In the rows, zero is written as 128.
Known rows, with every step that occurs
v-h: [121 147 131 139 128 100 130 133 144 125 126 133 115 128 125 158 129 108
 118 118 155  88 131 132 133 139 100 105 129 109 114 145 153]
p-h-f: [133 164 105 128 129 105 155 127 147 120 151 128  97  59 140 150 162 148
  91 111 155 105 174 137 134 150 124 120 132 111 115 103 129]
h-f: [135 147 103 130 132 114 140 125 141 115 152 136  85 101 147 139 149 117
 126 111 141 100 157 136 127 145 120 112 135 108 104 110 134]
s-f-p: [147 143  95 132 166 109 127 136  93 115 138 141  84 134 124 182 120 134
  97 120 140 104 157 144 130 147 101 101 136 116  98 138 101]
s-v-h-p-w-f: [137 158 127 107  90  76 181 182 167 117 114 145 119 177 124 115 132 113
 131  83 111  46 169 158 153 148  82 114 116 105  91 141 118]
p-v: [143 151  59 139 156 121 118 114 115 123 153 115 131 131 148 138 128 110
 106 125 137 121 151 118 103 133 120 110 131 113 117 128 146]
h-f-s-v-w-p: [100 191 117 144 100 127 124 145 179 120 147 121 133  97 150 132  83  88
 162  89 139  88 115 139 140 147 118  84 108  98 100  84 145]
h-p-w-v: [158 152  71 119 159 109 156 156 148 123 166 127 136 115 148 130 136  97
  98 107 134 123 151 126 118 133  90 133 130 113  91 179 110]
f-p-w: [145 167  75 106 127 105 130 174 141 121 139 151  99 152 129 158 116 145
  86  97 138  86 138 160 156 138  93 112 137 127  84 174 103]
v-p-h: [110 171 122 139 123 115 147 163 129 134 146 140 131  79 133 153 158 136
  89 112 159  96 156 142 107 151  89 133 119 106 125 121 121]
v-f-s-h-p: [127 154 149 137 132 110 146 127 127 125 147 118 140 109 156 135 141 108
 155 127 139 149 130 157 136 159  97  83 120 133 116 150 154]
s-v-h-f: [120 144 111 124 107  98 140 131 157 118 124 136  94 114 138 140 111  99
 124  95 165  84 165 122 144 135 135 108 116  96 109 105 148]
p-h-f-s-w-v: [111 185 109 133 138 123 113 107 148 117 174 110 128   6 139 179 145 101
 119 127 193 151 102 111 117 140 148  98 148  99 110 118 157]
s-v-f-p: [133 145 111 118 122 124 134 169 121 121 127 145  86 130 133 151  87 139
  81 109 143 134 128 158 154 144 121  99 109 112 101 128 103]
f-p-w-h: [141 178 103 106 122 112 128 174 130 124 131 148 113 124 131 146 138 151
  60 102 121  76 156 148 174 138 109 138 123 126  89 167 135]
w-v-h-f: [130 138  99 139 149 104 134 102 134 118 142 127  96  80 139 160 133  74
 116 117 183  97 140 105 121 128 121 111 130 102 110 132 156]
p-h-f-s: [124 177  95 131 115 108 141 120 148 115 164 110 129  35 131 142 147 134
 126 111 154 123 163 146 146 149 126 102 139 116 117 106 143]
p-w-v: [133 157  48 125 137 118 132 155 136 124 157 131 131 110 142 129 137  99
  96 113 144 129 134 107 107 135 124 122 137 120  98 170 131]
h-s: [137 161 116 142 125 142 110 154 142 115 155 145  98 112 132 147 122 149
 126 137 122 145 117 129 128 147 105 112 143 115 119 120 121]
s-w: [118 164 143 132 135 124 106 138 143 124 152 143 112 121 142 176 137 118
 112 128 154 123  77 130 111 146 123 107 142  99 103 141 143]
p-v-h-f-s: [122 152  64 137 137  99 118  83 131 111 151 102 131  93 136 164 123  78
 154 109 172 103 159 128 127 123 126  84 133 111 112 115 186]
h-f-s: [124 161 104 133 120 118 129 118 143 108 170 117 122  74 136 138 134 101
 164 109 141 122 149 144 142 143 120  89 141 115 105 111 149]
f-p-h: [147 174 107 122 146 102 134 148 136 129 138 135 102  90 124 161 118 173
  70 119 157  98 138 158 160 144  89 122 135 121 112 135  91]
w-f-s-h-p-v: [152 173 124 143 139  95 137  97 117 119 139 107 153 141 155  95 146  99
 182 130 120  98 159 143 125 155  79  86 138 132 124 111 145]
s-w-f-p: [134 177 176 120 127 110 117 150 138 116 127 163  69 150 123 175 128 143
 119 125 137  72  74 166 144 154  82  93 147 105  94 123 100]
p-v-h-f: [134 137  70 133 155  97 130  91 122 118 136 117  97 123 148 177 135  92
 113 108 171  84 170 118 117 124 125 100 128 107 111 117 175]
s-w-p-v-h: [115 179 127 155 147 108 104 117 158 132 115 128 126 149 143 241 111  97
  87 115 183  66  82 122 115 128 122  66 117  89 112 145 190]
s-f-p-v-w: [140 151  60 128 205 123 106 112  73 119 148 128  93 154 147 188 105 107
  93 123 153 115 148 129  84 135  98 111 132 112  92 124 123]
p-w-s: [132 160  74 126 150 111 135 168 154 119 168 125 138 113 127 147 157 128
 149 106 130 109  92 121 108 147 130 122 135 122  93 179 125]

Rows
[114 168  96 137 133 113 152 158 148 125 163 127 120  40 138 148 153 127
 139  92 180  97 141 123 102 150 131 139 107  93 118  92 106] : w-s-v-p-h-f
[131 145  54 134 166 109 142 160 118 112 164 122 121 114 122 177 174 125
 141 107 134 119 127 113  81 152 146 107 132 117  89 175 132] : p-w-s-f
[107 161 112 131  92 106 121 138 149 120 135 113 156 107 116 127  90  92
 158 107 153 114 122 132 158 137 125  91 122 105 118 128 156] : f-s-v-h
[141 173 108 121 164 124  99 100 112 118 139 134  82  99 159 191 134 126
  61 116 167  90 145 124 142 125 136 122 125  99  96 106 168] : s-w-h-f-p-v
[125 141 122 149 137 122 119 140 116 108 133 143  85 124 114 202 138 130
 122 133 148 124 147 113 112 145 117  90 133 109 117 128 152] : v-h-s-f
[134 164  97 143 141 131 132 148 112 111 148 134  96  73 120 179 155 175
  93 139 139 150 171 119 110 157 130 110 141 114 126 109 123] : p-h-s-f
[152 151 104 119 148 109 128 129 136 115 144 147  65 115 142 164 112 132
 108 107 152  84 149 157 160 138  97 109 141 116  95 118 101] : h-f-p
[162 150  46 139 183 140 100 125  82 106 147 136  75 141 129 203 104 153
  96 135 145 143 158 124 115 132 111  95 143 121 109 113 112] : h-s-f-p-v
[135 166 177 125 159 123 139 140 140 130 157 129 137 112 159 114 142 114
 110 124 112 103 149 134 128 149  70 166 110 103 100 127 143] : v-w-h-p
[123 173 134 106 129 128 121 142 130 122 133 145  86 104 156 119  98 121
  95  99 139  75 154 131 161 140 116 154 105 102  90  85 127] : s-v-w-h-f-p
[138 148 100 149 139 143 118 145 109 105 151 143  87 114 126 171 141 144
 127 138 125 153 151 116 106 153 125 101 141 112 115 117 129] : h-s-f
[ 96 187 101 132  88 121 136 166 140 128 150 119 175  56 123 112 116 119
 127  99 157 121 157 146 130 148 110 118 109 104 127 106 126] : f-s-v-p-h
[110 200 138 149 135 116 137 157 165 139 134 130 131  91 138 171 128 143
  82 114 146  79 110 137 122 158  89 111 113 105 114 122 134] : v-w-p-h
[130 188 113 166 129 132 138 161 141 118 127 136 103  81 117 212 146 177
  81 129 134 114 158 124 126 159 126  83 121 110 127 110 133] : w-p-h-s-f
[125 144  60 137 144 121 127 155 118 110 138 143  99 116 119 198 137 108
 103 124 158 137 145  89  97 134 131 101 134 112 102 168 156] : p-w-v-h-s-f
[152 167  91 142 161 107 126  89 125 128 154  97 172 118 166 113 124  92
 156 127 151 131 159 133 123 139  96  91 131 133 123 137 152] : f-s-h-p-v
[105 172 144 124 114 136 118 154 133 130 136 128 140 115 154  90 119 112
 104 116 116 108 142 108 129 148 124 158 100 101 106  99 158] : s-v-w-h
[107 174  87 144 126 122 138 121 130 122 172 115 145   4 137 140 144  87
 130 111 183 128 158 125 108 141 110 118 129 102 122 107 137] : w-v-p-h-f-s
[114 148  94 147 136 140 121 129 110 116 170 107 147  62 131 140 123  80
 130 136 143 185 103 123 113 144 131  86 129 116 113 145 159] : w-v-f-s
[111 172  99 142 131 120 143 172 145 133 158 124 153  55 127 129 137 133
 136 102 170 106 115 119  99 152 119 145 104  96 123 117 103] : w-s-v-p-h
[104 201 147 154 109 128 103 144 177 121 144 125 152  97 131 206 112 107
 143 115 150 100  56 147 141 146 119  58 130 100 109 138 162] : f-s-w-p
[134 177 115 138 125 133 124 158 147 122 154 134 106  72 126 158 133 182
  89 140 141 140 137 129 135 152 113 122 141 119 129 113 120] : p-h-s
[116 140 106 127 106 131 140 166 119 121 135 133 110 120 142 132 118 119
  97 113 130 147 135 131 125 151 141  99 108 107 111 122 140] : s-v-f
[143 163  79 135 218 124  94 117 111 127 178 112 120 127 140 157  92 116
 143 126 158 112  62 126  88 134  87 128 132 117  93 140 105] : f-p-v-w-s
[149 153 101 129 194 121 128 115 123 129 170 114 137 145 167 130 114  93
 123 122 134 116 145 134  90 136  69 138 123 105  97 125 127] : h-p-v-w
